What can hang from each mark:
fuzun: rulurat ziset
ziset: fuzun
ragakek: ranin zaga
ranin: pafili
ziba: rulurat zaga
pafili: gegal ranin rulurat zaga
gegal: pafili
rulurat: fuzun
zaga: ragakek

In the rows, zero is written as 128.
Known rows, with every way that one mark hangs from another:
zaga(ragakek(ranin(pafili(gegal rulurat(fuzun(ziset)))))): [150  53 106 143 180 121  92 150 119 139 121 134 175 121  94  95 136 136
 121 128 235 117 149]
ranin(pafili(gegal rulurat(fuzun(ziset)) zaga)): [138  66 118 149 181 122  25 144 107 115 134 122 154 110 103 112 156 128
 105 109 252 108  99]
zaga(ragakek(ranin(pafili))): [139  89  88 125 140 134 142 143 127 153 122 119 157 131 104  94 116 145
 128 148 161 130 164]
ziset(fuzun): [139 129 137 128 124 106 135 135 128 112 141 121 123 120 129 120 138  83
 134 122 106 124 132]
ziba(zaga(ragakek(ranin(pafili(rulurat(fuzun)))))): [150  66  78 126 146 124  53 160 114 158 115 138 156 127 117  80 108 128
 131 146 146 112 150]
zaga(ragakek(ranin(pafili(gegal rulurat)))): [136  82  85 141 162 126 109 134 127 135 119 109 174 108 105  69 135 163
 113 153 200 112 159]
gegal(pafili(ranin rulurat zaga)): [132  88 107 150 126 141  42 104 114 103 131 100 146  86 127  66 150 156
 109 125 206 109 101]
gegal(pafili(rulurat)): [133  92 114 141 110 130 108 112 123 131 142 119 145 110 127 107 134 141
 128 124 163 121 109]
gegal(pafili(ranin rulurat(fuzun) zaga(ragakek))): [146  44  89 144 145 142  41 120 113 116 140 105 156 102 126  58 137 143
 126 153 196 102 129]
ragakek(zaga): [133 150 132 124 118 127 132 131 124 125 104 135 121 110 125 140 128 142
 127 132 135 114 103]
zaga(ragakek(ranin(pafili(rulurat)))): [138  75  83 136 145 130 127 139 130 150 122 117 173 118 110  73 127 156
 122 144 177 122 161]
ziba(rulurat(fuzun) zaga(ragakek(ranin))): [151 114 106  96 126 120  67 145 136 159  91 154 136 145 143  96  83 110
 143 161 107 108 160]
fuzun(rulurat): [130 113 158 121 133 126 146 138 121 133 103 140 135 133 145 143 118 113
 137 114 147 121 144]
zaga(ragakek(ranin(pafili(gegal)))): [137  95  88 130 160 130 124 138 126 140 117 112 158 118 100  90 127 151
 120 157 181 120 161]
ranin(pafili(gegal rulurat(fuzun) zaga(ragakek))): [140  49  80 141 185 129  39 144 114 124 141 100 165 112 111  75 141 143
 114 160 206  95 140]
ragakek(ranin(pafili(gegal rulurat(fuzun(ziset)))) zaga): [152 100 124 140 157 112  76 143 114 125  93 140 153  97  95 120 152 147
 115 112 240 116  99]
gegal(pafili(ranin)): [135  99 112 135 115 139  78 113 118 120 133 117 135 107 121  93 133 137
 128 129 167 128 111]
ranin(pafili(gegal zaga)): [126 106 102 136 161 131  59 132 114 114 131  99 137 109 107 105 145 144
 106 136 201 110 111]
ziba(rulurat(fuzun(ziset)) zaga(ragakek(ranin))): [152 103 128 102 133 120  75 152 130 161  88 171 142 149 130 119  81  99
 141 129 157 111 141]
gegal(pafili(ranin rulurat(fuzun(ziset)) zaga(ragakek))): [147  34 116 151 154 143  46 128 107 120 140 124 162 105 112  83 135 129
 122 121 244 106 113]

Rows:
[153  62  98 136 132 135 112 119 120 133 124 114 152 111 122  77 129 148
 134 152 181 114 146] | gegal(pafili(rulurat(fuzun) zaga(ragakek(ranin))))
[138  76  95 139 168 116  38 138 121 125 138 115 156 116 114  97 151 133
 119 139 181 114 125] | ranin(pafili(gegal rulurat(fuzun)))
[145  71 106 141 128 129  37 116 119 119 138 120 146 106 128  78 146 133
 131 131 175 123 115] | gegal(pafili(ranin rulurat(fuzun)))
[129  99 108 135 155 147  86 130 119 112 123 106 143 110 125  75 129 146
 115 151 173 107 141] | pafili(ranin zaga(ragakek))
[136 113 115 128 141 139 156 128 128 128 110 116 138 122 123  98 121 149
 123 150 157 119 157] | pafili(zaga(ragakek(ranin)))
[126 109 119 148 150 133  47 116 119  96 122 107 143  93 136  67 156 159
 102 127 189 109 118] | pafili(ranin rulurat zaga)
[141  40 104 148 192 130  47 152 108 125 140 118 168 116  99 100 140 130
 111 127 252  98 122] | ranin(pafili(gegal rulurat(fuzun(ziset)) zaga(ragakek)))
[145  92 128 105 140 124  49 159 126 161 113 169 141 153 132 131  78  83
 140 127 146 101 125] | ziba(rulurat(fuzun(ziset)) zaga(ragakek))
[134  66  97 143 129 145 105 119 118 130 144 106 157 107 124  88 125 150
 124 143 184 101 124] | gegal(pafili(rulurat zaga(ragakek)))
[137 104 123 140 161 115  69 128 125 113 128 124 140 113 131 108 148 132
 123 139 155 113 130] | pafili(gegal rulurat(fuzun))
[151  54 102 133 153 125  66 168 108 160 113 158 161 129 105 105 107 118
 128 113 196 116 130] | ziba(zaga(ragakek(ranin(pafili(rulurat(fuzun(ziset)))))))
[125  94  97 146 166 127  44 128 116 110 133  96 153  96 113  86 156 153
  98 133 215 101 109] | ranin(pafili(gegal rulurat zaga))
[141  62 130 143 167 132  96 145 115 127 135 135 154 127 120 115 128 122
 124 120 204 107 129] | pafili(rulurat(fuzun(ziset)) zaga(ragakek))
[148  64  81 135 172 120  82 143 126 138 123 115 170 116 107  72 139 146
 124 159 189 115 166] | zaga(ragakek(ranin(pafili(gegal rulurat(fuzun)))))
[133 109 112 144 165 130 119 121 126 110 107 104 155  98 124  72 139 169
 107 155 198  99 156] | pafili(gegal rulurat zaga(ragakek(ranin)))
[124 117 120 149 160 124  47 115 125  96 122 111 148  91 131  71 157 155
 104 135 190 109 126] | pafili(gegal ranin rulurat)
[151 111 100 133 149 110  67 132 120 124  94 123 149  92 108  97 153 160
 118 143 195 111 117] | ragakek(ranin(pafili(gegal rulurat(fuzun))) zaga)
[130  63  82 141 160 139  81 142 118 136 140 101 168 113 114  77 131 151
 112 145 192 101 137] | ranin(pafili(rulurat zaga(ragakek)))
